In the rows, zero is written as 128.
Known rows, with every step that occurs:
sanik-dobul: [135 151 103 102 128 134 133 133 115 131 103 150 141 129 121 160 120 159
 133 129 133 107 130 121 111 125 159 106 133 129 134 109  94 110 133 146
 171 102 135 151 122 136 147 121 123 102 109 128 128 170 112 139 145 122
 122 119 126 174 122 120 133 131 151 125 124 144]
deku-sanik-dobul-torala-vezu: [162 120  93  64 141 133  77 105 118 164 113 129 202 139 172 157 132 139
 124 110 112  89 174 146  84 138 165 123 165 130 114  67  85 107 134 164
 162 107 121 144 111  93 101 149 105 121 134  80 118 176  91 139 128 130
 134 131 135 115 176 167 170 108 139 126 141 123]
gapa-torala-vezu-sanik-dobul: [151 114 107 184 109 119  71 124 131 164 152 104 142 172 155 128 107 150
 136  93 114 110 174 138 160 167 128 157 130 135 120 122 122 178 133 184
 124 150 102 130 143  81  62 118 129  91 106 134 156 123 157 110 132 135
 104 129  94  47 135 160 117 135 155  97 126 134]
torala-vezu-deku-sanik: [100  85 112 155 110 134  27 147 141 141 152  92 143 180 175 155 138 140
 126 111 104 121 137 139 125 126 120 170 152 106 111  74 112 181 117 149
 131 144  94 134 131  45  78 131 127 131 133 117  99 123 147  95 104 153
 109 119 108  47 193 109 143 122  95 115 130 119]
sanik-deku-dobul-torala-vezu-kevar: [ 92 151 145  83 113 147  95 160 102 129 179  87 180 177 144 145 155 111
 123 123 144 135 155 149 149 121 157  91 192  90  95  82  79 162 119 189
 188 143  97 194 118 137  74  87 106 124 177 107 118 135 128 113  66 137
  45 101 105 156 140 187 183  78 162 115 180 135]
sanik-dobul-torala-vezu: [129 143 118  86 137 129  98 105 111 143 141 132 167 156 122 154 121 151
 127 108 135  97 147 126 120 140 155 114 141 132 115 110  80 142 123 193
 157 123 116 184 108 106 114 128  90 114 110 139 108 166 121 124 126  97
  99 100 114 153 141 174 138 122 176 130 136 146]
dobul-torala-vezu-kevar-deku-sanik: [105 105 137  99 149 117  41  98 128 154 183  69 168 171 149 144 142 129
 101  98 130  92 148 137 114 140 127 149 143 128 105  84  73 167 117 187
 126 128  90 188  89  53  51 115  91 130 153 133  96 125 136 108  95 109
  88 127  96  67 177 206 160  86 134 135 151 138]
kizam-deku-sanik-dobul-torala-vezu: [167 117 106  54 180  74  78 125  77 178 151 140 187 138 139 148 103 103
 139 123 116 101 170 142 140 137 168 106 208 154  97  76 132 137 137 160
 143 108 110 125  94 120  74 152 129  84 117  71  95 208  53 172 103 136
 119 126 126  98 170 168 196 104 111 124 148 125]
torala-vezu-sanik: [ 96  92 137 155 107 139  97 155 156 109 145 103 157 180 143 146 109 142
 130 123 129 148 141 130 112 121 138 179 135 143 104 125 132 189 119 180
 123 130 114 123 154  95  63 118 135 120 126 139 111 113 147 100 112 132
 116 107 112  61 166 104 116 122 113 123 142 141]
deku-dobul-torala-vezu: [127 158 155  81 134 105 104 144 124 122 185 115 162 175 121 113 152  99
 117 123 128 121 177 134 193 129 124 113 208 140  87  87 127 175 134 208
 154 161  95 187 109 100 127 144  98 138 135 102 139 111 143 122  84 105
  62  89 110 116 136 172 141 107 151 133 156 144]
kevar-deku-sanik-torala: [175 115  75 135 136 118  65 155 136 165 104  96 186 124 130 142 124 143
 111 126 113  72 125 125  87 128 129 157 147 155 130  34  96 108 140 110
 138  68 122 126 110  67 116 131 150 145 115 117 140 147 115 150 167 154
 141 183 102  50 152 112 147  81  91  93 103 157]
dobul-torala-vezu-sanik: [108 111 149 111 129 132  85 115 143 126 170  97 179 172 111 124 117 126
 120  97 143 111 162 138 127 150 139 153 137 132  94 130 107 185 114 194
 101 140 105 159 112  89  60 133  83 140 129 139 107 119 144 101 101  94
  95  93 116  78 155 182 128  94 157 140 150 141]
vezu-dobul-torala: [138 126 112  86 169 124  71 136 156 134 113 139 164 144  82 137 164 125
 107  98 173  96 154 105 150 154 107 119 144 136 108 108 116 148 118 180
 116 112 111 156 111  63 102 162  90 118 114 160 138 102 113 134 122  94
 111 100 126 123 138 160  91 106 166 172 155 128]
sanik-torala-vezu: [160 108 125 128 154 110  89 114 129 120 165  99 110 173 156 150 127 144
 147 126 101 133 140 116 130 137 140 177 130 163 106 117 134 159 126 187
 139 120 117 171 142  63 151 137 154 126 131 136 123 125 105 139 120 115
 146 135  73  93 163  77 136 140 106  80 122 147]
gapa-torala-vezu-deku-dobul: [140 119 110 189 112 105  36 133 125 174 181  88 108 183 161 118 138 136
 133  92 100 108 166 136 205 167 103 151 155 112 117  97 126 196 135 168
 121 177  83 145 129  54  80 120 127 106 114 124 158  99 179 100 116 146
  76 125  83  35 140 161 126 137 140  93 126 124]
torala-vezu-kevar-deku: [ 81  92 136 157 133 119  49 137 133 129 172  70 117 184 170 172 138 150
 103 128 124 126 103 117 108 111 110 175 129 132 123  84  83 181 121 169
 154 125  95 176 120  53  62  87 142 112 149 157  97 112 149  97 100 144
  91 141  77  56 177 140 150 114  91 118 141 145]
deku-sanik: [159 109  97  99 139 134  98 124 130 154 103 130 177 121 177 136 135 120
 121 126 107 112 165 146  89 132 145 132 158 129 125  77 119 100 136 119
 139 115 129 108 124 107 111 146 133 128 145  74 131 153  98 144 132 152
 153 150 143  96 166 135 159 111 104 121 137 111]
kevar-deku-dobul-torala-vezu: [129 149 124 127 118 105  74 173 132 145 154  97 184 155  93 123 135 122
 100 125 135  86 126 122 158 121 102 130 182 152 108  45  95 165 137 161
 143 114  98 173  99  83 109 124 115 156 106 139 134 118 166 122 135 130
  67 136  98  68 129 168 128  80 132 118 119 170]
kizam-deku-dobul-torala-vezu: [142 145 149  59 178  57 101 156  83 146 202 131 158 162 101 114 119  71
 139 131 127 118 174 135 214 132 141  99 237 158  79  91 156 179 137 186
 138 142  93 151  92 130  96 149 125  97 123  83 112 159  88 165  78 119
  70  99 110 101 138 170 182 103 120 135 157 139]
sanik-deku-dobul: [114 161 134  98 100 152 131 181 102 126 147 114 181 149 137 134 146 111
 136 139 139 144 144 145 151 113 155  79 189  94 107  90 104 139 126 156
 190 133 119 159 137 168 112 100 124 126 157 100 134 141 126 126  94 153
  69 110 124 173 118 153 170  95 159 109 161 130]
deku-sanik-dobul: [169 126  76  82 133 140 101 126 120 158  86 146 189 124 171 159 129 142
 126 128 109  94 164 143  78 129 165 115 162 127 129  66  95  87 138 134
 171  97 134 119 119 110 121 143 130 107 131  74 133 183  86 152 145 146
 147 143 142 129 160 132 165 112 121 120 134 121]
vezu-sanik: [107 114 117 149  99 151 150 181 165  98 104 119 169 143  94 134 101 139
 124 134 149 121 153 139 105 124 154 155 136 136 118 129 133 149 123 129
 112 107 133  94 138 131  78 120 136 115 132 125 146 126 136 125 137 132
 127 111 135  87 125  84 105  84 118 130 144 147]
gapa-torala-vezu-sanik: [151 107 115 189 112 117  72 121 133 164 163  96 137 171 156 118 111 140
 134  91 110 118 175 137 165 169 117 165 128 133 119 130 134 185 132 179
 110 159 100 123 145  83  55 116 132 100 112 133 159 108 165 106 130 135
 106 131  94  32 136 162 116 135 149  97 128 129]
dobul-torala-vezu-deku-sanik: [109 105 131 108 134 123  36 105 135 153 180  85 168 175 138 130 138 127
 119  85 122  97 157 143 136 151 132 150 147 108  98  95  95 178 114 173
 104 146  92 169  98  58  71 141  77 149 138 124  95 123 145  99 100 109
  92 101 112  68 176 183 145  94 143 135 144 125]
sanik-dobul-torala-vezu-kevar: [115 139 123  82 140 128  91 103 114 135 150 119 152 164 131 168 129 158
 118 108 140  92 143 124 112 135 156 119 141 122 116 103  67 143 122 194
 168 116 112 199 100  94 100 115  94 100 128 140 102 165 116 123 113 100
  90 104 104 153 147 172 153 113 164 132 148 147]

Rows:
[181  92  94  97 153 119  70 112 130 149 129 108 162 152 191 152 132 134
 134 126  88 114 170 139  93 139 153 166 159 153 110  71 123 119 134 162
 148 106 120 134 133  61 124 152 149 126 148  75 128 150  84 152 124 142
 168 155 103  72 190  99 167 120  88  91 133 125] -> deku-sanik-torala-vezu
[ 95 110 151 110 145 119  53 100 125 145 192  71 151 177 135 138 139 133
 102  99 138  97 134 130 125 140 120 150 135 127 104 103  77 178 117 189
 122 130  93 199  89  63  59 112  89 132 146 153  95 116 146 101  93 102
  80 119  90  74 161 203 148  88 143 138 151 144] -> dobul-torala-vezu-kevar-deku
[158 114 120 178 125 107  59  98 117 180 175 102 115 164 173 116 124 137
 136  92 103 122 163 133 178 170 104 152 125 133 122 129 134 174 135 176
 117 170  99 140 140  77  81 120 128 106 112 136 151 108 161 108 125 134
 108 143  89  49 139 184 126 153 152  96 120 120] -> gapa-torala-vezu
[ 84 104 138 148 134 116  54 150 134 123 177  71 119 189 169 166 150 142
 102 132 122 125 114 118 125 107 107 167 153 136 114  70  86 186 126 182
 168 128  92 185 118  54  69  90 142 109 153 144 106 108 149 104  93 144
  78 136  75  61 172 137 155 110  89 117 148 150] -> torala-vezu-kevar-deku-dobul
[134 106 115 190 131 102  37 107 119 182 181  76 104 175 177 136 133 147
 116  94 107 102 145 127 163 162 100 162 122 123 131 100 103 181 135 171
 128 151  86 159 121  55  54  94 137  91 129 148 148 105 168 105 118 143
  92 159  68  27 143 187 138 129 130  94 130 132] -> gapa-torala-vezu-kevar-deku
[119 150 151  90 121 114 113 163 138 109 176 111 179 179 116 113 143 103
 115 127 133 117 186 140 182 129 136 124 211 143  81  88 128 183 131 207
 150 155  97 176 113 102 108 141 102 133 137 103 142 110 147 122  89 109
  56  83 112 104 136 155 133  93 146 135 162 151] -> deku-dobul-torala-vezu-sanik
[ 92 149 116 133 104 123  68 185 144 125 166 100 136 168  93 125 158 126
 117 112 133  83 152 142 189 132 122 120 196  82 104  63 113 177 124 125
 127 147  89 161  91  67 122 133 102 138 138 107 135 114 162 117 106 133
  54  85 114  91 136 110 131  74 120 129 146 138] -> vezu-deku-dobul-torala
[121 143 122 136 112 113  84 192 144 134 147  96 194 160  80 124 126 125
 102 127 142  84 135 124 150 120 113 139 185 154 106  46  97 171 134 161
 141 107  98 159 101  84  91 121 120 151 107 140 145 115 167 119 134 131
  63 127 102  52 129 151 121  65 129 122 125 177] -> kevar-deku-dobul-torala-vezu-sanik
[147 151 136  73 167  61 128 174  82 140 170 143 143 144 100 118 118  77
 143 149 129 126 162 131 208 124 140  93 233 160  93  91 167 157 142 154
 148 132 106 126 102 148 114 144 149  86 122  76 126 169  82 177  90 138
  88 109 119 114 126 133 174 108 103 127 151 137] -> kizam-deku-dobul
[165 128  86  62 142 134  93 109 118 164 103 137 201 125 156 151 129 136
 123 114 116  79 177 150  83 140 168 114 165 127 119  67  86  90 136 148
 162 101 128 141 103 103 111 147 103 118 133  78 127 183  90 149 133 129
 137 135 141 132 162 163 168 100 140 126 141 123] -> deku-sanik-dobul-torala
[167 108 108 171 140 106  38 111 132 179 157 111 123 172 160 130 140 136
 128  84 120 116 165 118 183 175  91 149 129 135 120 117 129 180 130 191
 120 161  93 139 143  56  72 135 128  92 104 150 158  96 152 111 125 130
 105 135  91  50 143 177 108 152 158 113 130 117] -> gapa-torala-vezu-dobul
[ 91 121 116 145  84 179 143 194 149 104 109 102 200 149  99 141 102 138
 133 130 157 133 150 147  89 121 173 132 142 107 116 122 111 146 119 131
 134  99 132 103 148 157  50  95 131 118 146 121 134 139 131 115 123 148
 109 109 135 112 123 103 133  64 141 117 159 144] -> vezu-sanik-deku
[101  93  99 146 110 136  30 145 138 144 147 103 147 183 173 167 135 151
 128 108 107 115 137 135 117 124 133 164 159 106 114  66 102 176 118 151
 143 134  97 144 129  48  82 129 126 121 127 116  95 136 141 100 112 151
 109 114 109  62 193 108 143 121 102 115 130 124] -> torala-vezu-deku-sanik-dobul
[ 90 107 140 143  91 153  99 183 144 107 154  96 185 192 146 149 119 132
 133 130 136 156 152 139 123 115 150 157 167 129  95 107 118 194 117 194
 152 134 107 139 157 110  53 104 135 122 139 125 116 118 143  97  95 144
  90  97 108  83 161 115 135 103 128 115 155 145] -> torala-vezu-sanik-deku-dobul
[ 95  93 116 139 133 127  42 134 131 139 157  82 138 182 183 184 140 159
 104 127 119 111 115 124  89 110 123 167 143 131 124  59  69 165 125 173
 173 110  99 176 116  52  58  94 143 100 148 141  98 135 134 109 105 148
  99 147  80  62 186 141 161 110  91 115 142 145] -> torala-vezu-kevar-deku-sanik-dobul
[143 110 117 188 104 129  68 128 125 170 162  89 149 174 158 121 111 140
 137  92 117 124 173 143 159 168 126 155 129 121 117 124 120 185 129 179
 122 155  97 130 151  95  43 106 130 102 119 132 154 114 162 102 118 144
  97 132  94  42 135 173 127 125 159  92 136 126] -> gapa-torala-vezu-sanik-deku
[138 112 110 141 118 137 146 176 162  91 114 108 157 156  94 139 102 150
 137 136 138 111 160 131 101 131 165 174 136 156 110 123 140 145 127 145
 117  85 131 113 138  97 107 132 154 112 134 124 156 129 111 147 140 126
 145 119 106  79 129  44 110  82 102 103 141 163] -> vezu-sanik-torala
[166 126 100  50 181  77  93 130  79 179 137 150 188 127 124 141 104 102
 140 125 121  93 172 142 137 139 167  96 206 150 102  77 132 121 140 143
 141 101 113 114  89 127  85 152 127  83 121  65 107 211  45 181 111 133
 125 127 130 108 154 164 199  96 110 131 144 124] -> kizam-deku-sanik-dobul-torala
[168 100 113 116 164 106  66 132 145 119 147 111 120 179 141 163 143 145
 138 121 118 128 146 103 138 142 127 174 137 170 101 105 135 160 123 200
 141 108 111 170 144  39 144 150 153 114 122 148 132 110  95 141 118 109
 148 129  73  90 165  75 117 139 110  97 131 148] -> sanik-torala-vezu-dobul
[157 131  79 116 128 127  65 145 126 177  97 110 211 123 120 150 119 148
 103 119 129  56 128 129  83 129 132 130 153 142 134  31  68 108 136 118
 147  73 122 137  94  88  96 127 119 139 103 121 128 168 128 139 169 145
 115 165 121  78 146 160 152  76 126 116 110 156] -> kevar-deku-sanik-dobul-torala
[121  96 124 130 148 126  51 143 149 125 133 125 143 178 143 160 151 133
 120 117 141 142 130 103 142 132 101 153 136 146 106 109 128 181 117 200
 138 137 101 151 150  55  91 144 127 112 114 161 114  96 131 107 103 122
 118 109 108  88 174 129 105 149 132 145 141 126] -> torala-vezu-dobul
[113 153 158  82 138 105 101 146 122 114 195 104 150 184 128 126 162 104
 110 126 129 117 174 136 184 126 125 116 207 133  88  79 111 178 129 209
 168 158  90 201 100  86 112 131 103 127 156 104 135 110 141 123  73 110
  51  94 100 116 145 169 149  98 136 134 169 145] -> deku-dobul-torala-vezu-kevar
[148 102  95 189 113 110  21 112 127 190 167  89 122 170 181 124 132 141
 131  82  91 100 169 143 172 173 106 161 139 107 125  96 122 182 134 157
 114 164  87 132 127  48  65 124 127 105 119 119 146 116 164 104 122 152
 103 141  91  19 157 165 135 134 131  91 124 110] -> gapa-torala-vezu-deku-sanik
[105 103 123 143 107 145 102 159 147 108 132 112 165 181 139 162 105 154
 132 125 134 136 145 128 103 118 150 168 139 145 106 115 111 182 121 187
 145 120 116 134 148  96  70 118 134 107 116 138 110 137 136 108 120 128
 112 103 111  83 161  98 122 121 126 120 139 149] -> torala-vezu-sanik-dobul
[112 138 117  95 138 126  79 118 115 144 150 110 163 163 120 171 127 161
 112 108 141  80 132 122 111 132 151 123 140 130 120  85  57 146 123 186
 164 102 110 200  94  90  95 111  95 106 119 149 105 164 126 119 122 106
  83 116  98 134 146 176 147 103 160 127 135 159] -> sanik-dobul-torala-vezu-kevar-deku
[134 106 122 177 133 106  50  97 117 174 188  82  95 175 188 132 138 143
 124  93 105 116 155 132 165 164 105 156 122 120 128 118 115 178 135 180
 130 162  92 160 129  60  60 100 135  88 141 137 148 108 156 108 106 139
  96 147  74  44 144 189 138 140 133  96 138 121] -> gapa-torala-vezu-kevar
[171 102  72 137 144 118  33 163 149 164 102  97 191 145 131 159 134 147
 110 123 122  76 128 114  92 129 117 166 154 164 123  26  94 128 135 140
 141  69 111 132 116  38 104 142 151 138 107 132 134 132 116 142 160 152
 134 177  97  36 167 113 136  89  94 102 110 155] -> kevar-deku-sanik-torala-vezu-dobul
